Each row comes from the steps of one path. Every step used is in the known rows, and no mark comes twice. Write the path behind each row, first mark first.
In the rows, 128 means zero.
Known rows:
derir/kirof/sudem/bamake/mirevis: [123 131  84  67  66 147 147 149 124  71 139  95  97 117  92 152 100 161
 111 203  86  85  70 121 117 119]
derir/kirof/sudem: [124 120  91  94  99 163 164 133 146  73 138 100 174 134 101 127  86 147
 114 182  97 114 113 117 119 141]
sudem/bamake/tezaput/kirof: [127 119 138  78  85 125  99 172 116 103  87 148  85 134  78 111 130 160
 125 143 176 104 128  70 170 129]
bamake/tezaput: [131  74 143  67 131 121 121 142 144 116  97 143 131 133 121 102 129 117
 132 120 123 134 144  91 132 103]
tezaput/bamake: [115 101 169 131 138 129 109 120 112 159 126 145 139 141 122 105 110 163
 149 132 114 111 137 112 129 124]
bamake/tezaput/tanet: [144  57 141  55 124 146 127 129 146  99 118 142 132 147 116 115 125 149
 123 112 114 141 149  95 137  70]
bamake/tezaput/sudem/kirof/derir: [134  65 150  33 155 100 180 144 157 108  79 189  91 124 110 127 144 125
 163  93 127 101 222  58 111  61]
sudem/tezaput/tanet: [158 100 152 106 144 127 120 102 138  96 134 137 115 140 122 143 145 143
 123  94 135 128 147  89 140  83]
kirof/tezaput: [145 150 135 108 163 145 164 118 133 101 149 162 154 119 145 103 127 113
 133 126 108 103 114 135  94 121]
sudem/bamake/tezaput: [129  90 147  69 107 111 112 185 122 103  78 161  92 146 104 120 139 117
 113 131 162 131 121  83 134 120]
sudem/kirof/derir/fede: [103 128 153 121 135 136 176 112 157  77 136 115 138 102 132 113 133 104
 142 137 102 125 200  98  82  88]
bamake/tezaput/sudem/kirof/derir/fede: [107  45 157  37 145 128 188 118 165  77  76 187 119 124 105  96 122 110
 167 120 105 113 226  50 103  68]
bamake/sudem/kirof: [152 134 123  98 139 119 145 146 145 120 130 122 140 165 111 153 162 119
 131 120 189 105 180  91 137 119]
kirof/sudem/bamake/tezaput/tanet/mirevis: [150  42 150  68  80 166 140 149 126  60 138 152 123 160  75 106 107 179
  98 146 169 162 101  72  94  72]
tanet/mirevis: [143 123 142 154 115 118 132 126 125 130 151 129 131 129 121 110 121 142
 119 135 162 150 122 107 107 115]
sudem/kirof/tezaput/tanet/mirevis: [167 137 157 103 163 140 181 101 145  69 197 133 159 132 125  98 149 148
 127  99 172 119 132  82  57  62]
sudem/bamake/tezaput/kirof/derir/fede: [107 115 158  89  70 157 138 173 139  69  95 170  93 104  88  98 105 140
 130 167 118 114 185  71 141 108]
tezaput/sudem/kirof/derir: [135 118 129  91 159 104 186 130 145 116 109 172  87 114 118 154 142 134
 164 101 128  98 209  93 107  86]
sudem/bamake: [122 142 128 130 102 118 116 174 107 114 113 145  90 135 112 145 139 127
 107 132 165 129 107 120 129 143]
kirof/tezaput/bamake: [132 119 177 112 171 151 151 111 118 131 154 188 164 131 143  80 108 148
 152 128 101  91 121 115  95 118]
derir/kirof/tezaput/sudem/bamake: [134 144 104  78 132 130 194 180 121  67 107 216 107 138 100 140 110 133
 122 152 138  73 107  95 124 153]
bamake/sudem/tezaput: [173 114 146 104 148 119 123 135 142 116 111 163 123 165 118 154 149 113
 126 115 170 114 175  75 163 121]
tezaput/tanet/mirevis: [150 108 142 138 111 142 137 116 129 112 173 124 134 136 114 122 117 172
 116 120 153 158 129 107 110  76]
derir/fede: [ 99 113 133 129 117 157 136 107 133  93 123 126 156 128 122  96 112 116
 132 154 106 138 136 124 122 135]
tanet/tezaput/bamake: [102  69 191 103 150 152  95  96 130 162 147 152 146 146 128  95 110 186
 139 137  69 110 108  94 155 154]
derir/kirof/tezaput: [141 170 113  95 144 147 179 140 150  73 148 144 172 122 136 117 107 112
 118 154 100  89 116 118 104 133]
bamake/tezaput/kirof: [131 107 140  74 108 137 104 134 133 116 105 137 125 123  94  92 118 160
 145 137 140 106 152  71 167 113]

Which path is each row?
[137  90 193 116 162 108 100 104 118 144 114 158 127 142 121 105 130 141
 150 107 129 107 145  65 136 112]
sudem/tezaput/bamake
[126 118 119 112  91 155 139 154 114  89 124 136 115 144  97 135 112 149
 111 162 140 129  83 124 110 145]
kirof/sudem/bamake
[135 131 149  87  88 127 132 195 129 101  97 174  67 103  93 130 120 155
 130 138 140 103 178  82 147 103]
sudem/bamake/tezaput/kirof/derir
[124  83 195  75 163 136 112 112 146 150 146 147 155 185 112 117 140 180
 144 133 130  87 162  58 163 147]
tanet/tezaput/bamake/sudem/kirof
[198  95 158 121 131 130 135 120 143 100 157 162 126 170 104 155 143 155
 108 111 197 144 177  60 145  72]
bamake/sudem/tezaput/tanet/mirevis
[131 135 110 116  95 183 130 100 126 105 146 114 146 122  87 106  98 188
 143 167 116 101 114 115 145 142]
tezaput/kirof/sudem
[145 112 123  76 123 141 152 116 156  57 124 110 163 135 101 134 104 124
 119 161 105 108 127  71 131 127]
derir/kirof/sudem/tezaput
[109  62 183  74 140 145  90  70 125 173 165 131 108 120 140 102 112 199
 150 151  20  84 101 104 148 119]
tanet/tezaput/bamake/mirevis
[126 142 153 110 118 158 130 108 149 126 165 145 104  98 125 131 111 187
 133 146  56  96 167 110 169 138]
tanet/tezaput/kirof/derir
[118 100 185 112 143 151 171 126 149 113 137 161 158 148 113 117 119 134
 159 146 118  99 239  81 110  92]
tezaput/bamake/sudem/kirof/derir/fede
[127 137 153  98 155 147 169 136 135 103 147 165 187 129 128  92  90 146
 138 158  86  77 125 101 106 128]
derir/kirof/tezaput/bamake
[139 168 129 140 108 142 145 132 134 125 144 139 101  86 115 139 107 162
 143 138 106  97 184 126 141 110]
tezaput/kirof/derir
[168  91 133  95 106 155 159  99 157  45 174 113 164 141  84 126  97 166
 102 153 132 138 124  54 112  77]
derir/kirof/sudem/tezaput/tanet/mirevis
[136 127 176  66 177 127 151  83 126 127 169 135 134 107 144  83 145 151
 173 120  86  46 126  94  68  65]
sudem/kirof/tezaput/bamake/mirevis
[162  76 142  81 134 167 139  78 139  72 152 131 137 144 108 132 124 159
 125 121 106 128 125  92 123  80]
kirof/sudem/tezaput/tanet
[145 124 117  65 134 127 167 131 102 106 122 211  52 113 120 130 133 146
 148 137 110  62  86 122 107 105]
kirof/tezaput/sudem/bamake/mirevis
[136 135 104  75 151 140 196 137 144  80 125 197 145 130 119 121  99 133
 141 145 103  80 129 100 120 134]
derir/kirof/tezaput/sudem
[126 109 124  89 153 107 157 115 129 119  99 154 106 142 104 130 151 134
 162 101 162  98 156  81 127 113]
tezaput/sudem/kirof
[155 142 154 122 116 161 149 117 158  79 127 175 118 119 102 134 115 138
 145 150 135  99 240  70 169 114]
bamake/sudem/tezaput/kirof/derir/fede
[131 141 102  88  58 167 114 117 103 101 153 110  72 106  79 129 109 198
 138 185 112  74  79 119 140 117]
tezaput/kirof/sudem/bamake/mirevis
[100  99 142  99 145 130 194 108 151  87 108 172 116 112 112 119 124 122
 169 122 108 108 214  87  99  95]
tezaput/sudem/kirof/derir/fede
[139  46 134  40  88 172 135 155 131  63 112 151 116 162  82 123 114 169
 104 148 133 139 103  92 120  86]
kirof/sudem/bamake/tezaput/tanet
[130  40 132  47 138 119 139 132 135 127  68 203 105 149 106 112 119 139
 155 118 131 120 156  76 149 108]
bamake/tezaput/sudem
[117 130 149 104 118 159  95  91 139 131 156 126 120 120 107 108 116 196
 133 149  93  99 118  93 188 171]
tanet/tezaput/kirof
[176 148 137 111 127 131 113 126 136 119 121 160 110 147  93 141 141 150
 139 127 187  84 180  59 196 134]
bamake/sudem/tezaput/kirof
[156 117 170 101 168 160 159 131 127 135 152 212 173 165 133 106 110 146
 145 138 127  81 152 113 121 126]
kirof/tezaput/bamake/sudem
[ 93 122 162 114 103 192 139  88 160  94 154 143 130  89 117  98  88 177
 138 174  35 107 175  99 161 148]
tanet/tezaput/kirof/derir/fede
[129 145 162 131 119 151 142  97 147  78 128 153 114  87 111 107 114 132
 153 140  96 103 205  72 147 101]
sudem/tezaput/kirof/derir/fede
[184 155 148 118 132 129 142 140 148 115 129 178  98 122 108 166 134 146
 143 126 152  84 231  70 177 103]
bamake/sudem/tezaput/kirof/derir
[162 160 156 126 133 122 130 118 141 110 131 153  85  91 117 142 130 144
 147 116 122  88 204  81 152  93]
sudem/tezaput/kirof/derir
[141  99 159 122 133 142 120 146 118 160 127 175 148 176 114 129 114 160
 143 141 151 103 168 108 156 132]
tezaput/bamake/sudem
